Each row comes from the steps of one walk. Every step used is in the known rows, and no mark comes twice. Write the walk behind each row, first mark first.
In the rows, 128 means zero.
Known rows
z, w, y: [ 93 140 126 110 128 140 136 101 118 117 148 141  85 107 118 123 126 147
  88 131  98  80 145 145 126 118 141 127 151 132 119 138 113  99 116 128
 146 144]
l, h, b, g, p: [173 215 136 110 187 135 139  49 150 143 103 114 170 110 111 160 116 131
 171  96 123 121 129 107 141 144 174 126  87 103 148 108 146 119 130 118
 135 103]
m, b, g, p, y, d: [166 138 136 118 133 137 139  51 131  98  95 115 169 111  96 170 123  75
 101  81 123 194 123 119 160 127 171 154 101 102 178  80 125 153 124  84
 116  50]
q, s: [118 142 136 130 175 131 133 149 130 120 121 134 164 113 134 141 138 125
 132 155 130 113 126 135 143 157 132 136 136 120 120 114 134  74 135 147
 121 135]
p, y: [119 119 122 138  98 136 124 108 123 113 117 121 149 131 132 148 110 131
 144 115 127 126 112 137 143 121 160 146 115 116 172 137 118 158 119 111
 130 127]
g, b, h, l: [135 164 120 115 138 102  92 166 138 146 102 158 140 115  99 189 146 140
 105 123 141 115 130 101 136  82 134 132 158 159 109 123 141 123 119 138
 131 101]
p, y, w, g: [120 134 127 142 122 147 132 105 124  86 136 102 138 118 145 159 106 136
 152  85 127 143 116 166 133 126 140 146 159  94 183 165 124 120 131 111
 159 116]
g, b: [124 134 128 125 116 102 113 129 134 127 128 136 148 127 114 141 135 105
 108 141 134 149 115  99 135 115 120 142 158 137 122 130 129  97 124 137
 118 103]
z, s: [135 145 136 133 151 132 115 153 127 135 137 139 109 104 127 126 127 109
 129 130 116 102 130 146 143 142 151 155 122 120 146 125 122 125 121 121
 131 137]
e, h, l, m, b: [140 132 115 132 218  87 144 167 126  92 120 139 115 118 119 150 152 174
 141  46 123  91 147 117 114 100 150  82 161 115 129  67 126  97 101 197
 115  86]
m, b, h, e: [123 166 120  99 153 112 141 144 129  98 116 181 157 142 101 179 144 128
 134  66 108 120 144  98 112  94 152  70 141 131 104 100 122 107 107 149
 121  96]
d, y, p: [134  86 136 124 129 144 140  93 130 145 147 153 118 111 121 159 124 103
  90 139 122 103 128 117 133 111 103 116 162 127 131  88 145 117 130 131
 137  91]
x, p, g: [110 111 120 136 127 138 141 102 133 108 136 115  86 125 135 147 106 111
  90 174 122 115 133 147 123 161 135 157 136 123 140 113 118 168 123 103
 127 120]
m, b, g, p, y: [172 141 131 127 123 129 131  72 123 102  75  92 189 124 109 165 119  80
 111 104 132 146 121 107 149 124 180 142 101 121 145  90 116 151 128  75
 116  62]
p, g, b: [ 98 132 113 132 117 110 107 115 124  98 137 126 140 121 117 140 103  91
  95 140 137 159 110 113 136 121 125 180 130 130 125 136 128 121 111 132
 115 103]
z, w, g, b, h, e: [ 93 190 121  99 148 131 123 143 142  94 158 187 148 133  89 174 143  97
 141 124 112  88 145 104 122 101 122 138 210 140  95 120 130  77  99 160
 152 111]
g, b, h, e: [113 165 123 100 129 108 124 132 145 118 122 189 161 140  89 189 142 113
 123 121 125 116 123  90 123  95 134 114 172 140 112 117 133  94 104 155
 131 104]
e, h, l, m: [132 125 117 137 209 109 141 158 138 108 128 137 102 119 121 146 139 181
 151  86 134  66 139 137 116 114 141 109 156 117 143  83 133 113 102 199
 135 118]
e, h, l, m, b, g: [165 145 123 130 252  91 149 173 132  78 100 123 136 115 112 178 151 158
 133  65 141  81 158 105 134 116 141  78 133 105 124  42 127 147 110 185
 125  73]
d, y, w: [131 103 131 134 153 125 137  94 127 136 150 131  95 106 135 149 111 127
 104 113 111  97 129 124 115 110 105 107 160 110 146 123 124  96 143 121
 160  88]
w, g, b, h, l: [135 179 120 121 139 127  91 192 138 112 114 157 154 115 108 181 146 146
 113 121 155 117 133 120 130  97 143 141 181 153  93 145 139  97 132 141
 143 107]
e, h: [122 107 126 128 156 109 150 134 125 117 124 125 108 138 138 124 127 161
 133 122 126 117 130 131 126 115 134 134 138 141 146 111 124 127 112 155
 134 124]
e, h, b, g, p, y: [164 169 116 128 144 144 135  48 134 104  95 105 180 137 119 176 103 137
 160 112 132  95 116 115 150 128 206 141  89 116 199  98 118 161 103 104
 155  81]
x, p, g, b, h, l, m: [116 139 113 130 182 108 122 118 152 123 116 158  99 107  95 203 131 129
  76 147 138  92 146 109 129 130 130 127 203 124 122  82 133 147 105 145
 128  93]
m, l: [129 121 128 108 134 107 134 156 130 132 116 133 118 122 124 116 135 118
 142 144 124 128 136 123 131 126 131 144 138 139 129  96 115 156 129  88
 108 125]
p, x: [114 126 115 131 153 137 133  94 112 120 129 136 142 122 136 102 116 118
 154  92 132 114 121 126 128 129 130 166 116 118 156 140 132 132 108 147
 118 133]
d, y, p, g: [109  85 121 129 133 153 133  80 121 115 154 142 107 107 123 156  92  91
  76 140 128 111 124 129 136 118 108 155 132 117 134  95 145 140 117 127
 133  92]
q, s, z: [123 141 149 131 171 138 131 170 132 114 107 152 192 101 140 138 155 126
 123 148 132 115 124 109 122 141 139 130 133 133 161 139 126  81 135 158
 116 140]
m, b: [132 132 126 124 135 106 130 140 117 109 120 129 146 125 126 133 137 119
 119  89 120 151 136 109 126 115 139 100 129 128 114 113 119 110 126 129
 109  94]
q, s, v: [123 137 142 125 167 124 128 152 129 117 128 108 181  97 132 171 162 138
 114 162 135 108 129 110 118 133 127 144 132 137 148  98 124  88 123 148
 105 120]
e, h, b, g, p, x: [157 177 111 121 197 147 146  35 123 106 106 119 178 131 124 130 106 127
 172  91 137  81 127 105 136 138 176 165  88 117 186  98 132 136  95 140
 141  87]
p, g: [102 126 113 133 130 136 121 113 119  99 135 117 119 123 131 125  96 118
 116 129 133 135 123 144 130 133 133 165  95 120 132 135 127 147 113 125
 124 127]
e, h, b, g, p: [173 183 122 118 171 136 138  67 140 114 105 112 161 135 115 159 118 134
 144 124 134  98 132 108 139 135 175 122 102 128 156  88 128 134 113 119
 149  83]
y, p, g, b, h: [105 114 124 109 133 111 128  71 130 143 114 156 143 122 100 187 112  85
  72 142 139 182 130 105 160  95 100 155 172 147 128 101 162 149  90 135
 116 101]
l, h, b: [124 195 125 117 173 123 134  98 139 139 136 141 149 114 131 146 119 172
 197  64 111 121 126 118 134 131 163 107 100  99 158 136 140 105 119 151
 130 133]
l, m, b: [132 127 129 132 179 100 145 117 126 107 127 142 143 123 115 129 144 125
 129  68 122 141 147  95 122 130 128  67 168  96 116  83 122  94 115 162
 102  96]
y, w, g, b, h, l, m: [135 169 126 128 208 108 118 141 149 114 125 152 130 100 103 197 143 148
 127  74 144 120 145 121 125 102 105  97 241 105 121 125 149  71 123 171
 155  92]
x, p: [135 114 135 129 122 132 147 118 141 138 127 125 101 131 133 148 136 122
 101 174 118 106 139 134 121 157 128 121 167 132 137 110 119 145 137 105
 133 120]
z, s, q: [150 155 144 140 144 132 123 186 119 142 143 124 156  97 122 163 138 101
 115 117 106 112 127 126 135 129 165 151 130 145 158 107 107 148 117 134
 147 139]
e, h, l: [135 132 115 127 163 113 124 181 128 112 121 125 104 123 133 150 134 179
 135 102 129  74 128 148 121  97 148 143 121 147 139 113 131 133 114 165
 141 118]

Write each row's walk
[142 142 125 137  84 170 118  81 129  97 118 105 169 128 124 125 111 110
 136 120 138 134 105 152 124 136 180 183 143 127 150 153 118  94 133  95
 135 106] : w, g, p, y
[157 205 124  93 217 125 150  41 137 137  87 126 169 100 114 119 108 111
 213  71 125 108 130 105 145 146 176 183  81 106 178  84 136 151 112  94
 106 102] : m, l, h, b, g, p, x
[107 118 121 123 124 110 132  91 138 130 112 144 104 127 112 180 115 102
  57 188 133 141 138 107 136 132 128 152 185 150 127 112 124 161 113 100
 128 101] : x, p, g, b, h
[148 202 134  96 213 108 147 129 146 129 101 131 153 105 121 160 121 144
 200  98 125 118 145 107 158 145 159 122  88 101 154  80 131 185 128  96
 120 119] : m, l, h, b, g
[132 128 131 125 195  97 152 108 126 128 103 162 137 126 106 150 144 140
 120  72 126 143 163  82 131 116 128  46 184 112 109  81 127 115 110 154
 111 100] : l, m, b, h
[ 83 151 116  77 115 135 137  77 135  83 128 199 140 118  81 214 114 117
  51 117 123 131 120 124 133  92 145 134 169 131 119 122 148  89  83 160
 127 105] : w, y, p, g, b, h, e
[127 114 133 145 118 151 152  96 139  97 135 100 106 122 150 177 116 128
 127 132 116 124 128 172 126 154 139 139 196  99 189 145 114 138 142  89
 166 107] : x, p, y, w, g
[ 90 153 146 113 170 148 138 142 122 101 127 163 149  79 129 133 153 142
  84 153 100  66 140 124 118 131 152 126 161 135 154 149 111  53 121 157
 133 157] : q, s, z, w, y
[124 160 124 109 197 107 156 124 139  96 122 195 158 136  89 174 151 131
 143  46 114 109 156  86 111 111 141  38 177 100 107  71 126  91  96 184
 115  96] : l, m, b, h, e
[191 171 129 125 209 120 125 116 142 110  92 115 158 102  88 167 152 101
 113  79 138  94 148 101 124 129 152 100 132 109 101  53 133 111 128 137
 112  58] : h, l, m, b, g, p
[168 134 137 130 139 134 140  35 137 124  90  77 148 115 119 176 105  89
 121 116 125 137 114 137 148 127 140 154 122 107 184 110 131 159 130  74
 154  85] : b, g, p, y, w
[161 147 127 124 171 150 138  45 124 125  95 108 166 119 114 116 111  81
 134 121 146 109 124 113 136 144 141 190 101 124 147 110 137 144 119 112
 125 103] : b, g, p, x
[106  87 120 125 118 129 117  83 127 117 154 150 131 105 109 172 100  69
  57 150 133 132 112 103 142 107 101 165 164 125 130  93 145 109 113 132
 122  66] : d, y, p, g, b
[116 144 112 122 137 115 106 139 142 131 111 147 100 112 106 206 125 123
  64 171 134  99 135 121 132 113 140 162 169 154 121 111 131 164 116 106
 133  94] : x, p, g, b, h, l
[102 143 146 126 189 135 131 153 130 125 130 153 163  95 131 134 159 102
 128 156 102  82 142 109 126 133 120 138 156 136 157 121 124  86 116 161
 126 147] : q, s, z, w
[185 150 126 125 234 102 147 121 139  96  87 112 142 113  97 166 149 131
 117  75 137  84 150 106 123 116 161 102 143 120 116  37 130 109 113 166
 121  54] : e, h, l, m, b, g, p
[106  90 122 117 132 124 125  69 127 136 129 171 131 110 101 195 102  86
  46 155 138 138 129  88 149  88 103 146 182 143 122  90 152 131 105 129
 131  72] : d, y, p, g, b, h
[143 120 129 131 105 131 135  32 133 142 110  93 135 117 125 149 106 102
 123  98 107 144 104 150 128 110 146 158 149 116 189 138 129 106 120  86
 144  93] : g, p, y, w
[127 103 128 139  92 138 143  98 137 126 117 117 116 132 135 168 121 125
 116 160 116 109 122 143 137 149 159 140 154 123 179 115 109 174 128  88
 135 118] : x, p, y
[153 126 135 135 135 161 134  72 133 118 149 115 115 104 127 130 111 105
 101 119 122 104 124 140  99 127 129 143 191 120 126 141 123  37 159 105
 166  68] : d, y, w, g, p
[127 128 133 128 151 121 125 113 132 122 139 156 124 106 119 179 119 125
  88 125 136 128 137 100 123  95 105 111 231 129 119 141 128  65 147 123
 172  68] : d, y, w, g, b, h
[102 107 122 117 117 115 121  83 131 118 139 134 139 119 109 166 112  70
  79 142 135 177 114 119 153 115 100 174 152 128 135 105 156 130  98 139
 108  93] : y, p, g, b
[115 138 113 108 145 119 104 116 133 136 112 157 137 107  96 213 120 104
  71 125 140 138 125 121 155  80 110 168 152 152 121  98 169 153  90 144
 121  95] : y, p, g, b, h, l
[140 148 119 135 183 127 120 155 141 119 132 142 120 108 111 150 142 152
 146  90 135  77 136 131 118 126 129  98 145 101 124 100 136 114 121 171
 125 121] : h, l, m
[ 89 164 107 104 134 116 117 119 137  88 130 180 150 136  91 187 111 103
 108 119 128 126 117 103 123 100 139 150 140 131 115 122 132 117  88 155
 127 103] : p, g, b, h, e
[136 157 121 123 186  98 109 145 147 142 109 170 138 110  89 185 151 144
 116 101 145 102 139  90 133  97 123  99 194 128 110  96 143 106 110 171
 125 102] : g, b, h, l, m
[139 149 123 127 196 122 124 147 140 142 108 163 119 112 103 171 143 168
 138  91 138  81 152 118 125 109 131  88 161 119 118  95 142 133 112 167
 135 130] : b, h, l, m
[128 167 118 129 135 122  98 144 134 106 108 133 150 106 118 217 125 148
 127  80 140 126 117 141 141  79 144 150 190 125 162 157 137 113 122 119
 164  91] : p, y, w, g, b, h, l
[126 135 131 115 125  97 118 119 134 151 105 156 142 128 106 164 136 123
  98 141 139 151 131  85 142  97 120 123 180 152 114 121 134 121 117 128
 127 109] : g, b, h
[111 172 130 103 175 117 154 128 149 110 139 158 134 125 117 155 128 144
 186  67 104 106 118 138 112 119 147 123 115 107 135 123 140  92 114 181
 124 137] : l, h, e
[144 162 117 113 162 107 109 174 120 127  93 153 140 115 112 175 150 157
 111  73 123 115 149 111 128  81 150  93 130 150 100 106 131 133 121 128
 122  96] : m, b, h, l
[121  82 123 127 154 153 142  59 113 136 145 160 134 108 129 134 111  96
 117 101 127  91 125 113 134 115 106 155 151 115 161  99 148 126 111 147
 126  97] : d, y, p, x
[107 150 127 129 148 151 128 131 125 104 164 127 114 120 127 115 128 112
 147 136 115  97 152 146 126 134 116 149 167 126 114 130 125 108 121 133
 150 136] : z, w, g
[119 116 124 137 120 123 135  80 125 123 123 106 124 119 140 164 109 129
 140  86 112 142 113 151 140 111 129 137 138 101 197 141 125 145 118 107
 149 113] : p, y, w
[109 152 107 129 187 107 102 134 139 110 116 161 130 105  91 182 119 134
 103 103 148 111 134 104 136 103 130 134 163 119 114 103 142 125  97 169
 122 104] : p, g, b, h, l, m
[176 203 127 117 146 155 118  66 142 128 110 116 181 124 107 160 120 106
 141 132 137 108 129 102 140 150 168 119  93 116 136 108 132 132 130  95
 143  88] : h, b, g, p
[ 96 113 122 107 112 155 142  71 117  95 133 134 107 105 121 155  99 132
  52 127 126 141 124 162 139 126 142 145 127 119 137 135 142 123 107 131
 126 130] : w, y, p, g
[142 125 125 131  80 146 122  56 130 132 104 108 154 127 118 131 109 103
 126 123 121 128 102 136 132 120 173 169 124 131 165 131 121 121 120  92
 126 105] : g, p, y
[154 193 124 123 162 146 120 113 135 110 124 129 173 125 120 174 121 131
 154 123 139 105 138 102 150 148 152  93  82  96 146 110 130 170 126 115
 148 107] : h, b, g
[ 98 119 115 101 136 132 128  88 139 107 149 204 143 121  84 217 105  77
  68 130 124  98 120  92 131  85 115 138 173 131 117  83 149 107  92 154
 134  68] : d, y, p, g, b, h, e
[118 159 122 104 146 134 140 136 140 119 121 181 142 143 103 175 135 137
 143 103 119  98 135 119 116 106 141 103 136 132 118 115 132 124 107 148
 141 130] : b, h, e
[ 83 147 152 103 181 160 147 124 130  99 147 185 131  65 116 138 154 136
  77 127  91 117 143 141 130 136 148 141 164 118 184 139 119  51 118 165
 133 144] : q, s, z, w, y, d
[116 137 126 138 108 122 118 105 132  88 137 111 158 118 132 174 113 111
 135  98 132 164 105 135 140 114 129 159 190 101 177 163 125  90 129 117
 149  90] : p, y, w, g, b
[128 100 132 139 118 125 157  69 140 133 123 102  97 121 142 184 116 123
 116 135 102 120 125 157 134 136 131 125 180 104 204 122 117 162 129  84
 153 104] : x, p, y, w
[118 117 111 115 144 129  99 120 129 137 127 176 124  94  94 216 110 105
  48 136 139  99 123 105 144  71 116 159 165 149 115  91 157 133 108 137
 136  68] : d, y, p, g, b, h, l
[169 190 120 127 117 163 111  48 137 114 100 108 203 126 111 178 104 107
 152 117 135 110 112 113 153 142 198 139  76 103 182 112 122 160 118  77
 145  84] : h, b, g, p, y
[113 132 115 117 190 111 117  96 142 132 119 168 135 102  84 209 127 108
  87 103 146 129 137 110 151  95 102 132 189 117 126  74 171 135  80 176
 113  94] : y, p, g, b, h, l, m
[168 188 123 126 142 150 124  19 140 122 106  95 182 116 118 194  99 108
 152  90 118 121 115 125 151 131 168 122 102  88 207 119 130 149 120  74
 164  73] : h, b, g, p, y, w
[125 144 135 131  93 174 121  87 130 104 125 124 173 109 121 114 127  86
 134 125 111 107 123 126 106 111 171 186 163 142 193 163 108 105 114 107
 141 116] : s, z, w, g, p, y
[164 197 131  98 163 126 141  58 149 131  76 111 178 105 110 164 106 120
 197  94 119 119 121 116 160 138 205 162  83 104 192  83 123 175 120  59
 117  95] : m, l, h, b, g, p, y
[181 153 137 117 151 121 135  86 128 114  89 102 170 123 104 148 136  79
  96 119 133 145 138  94 133 129 148 124 115 133 105  84 126 123 137  94
 114  65] : m, b, g, p
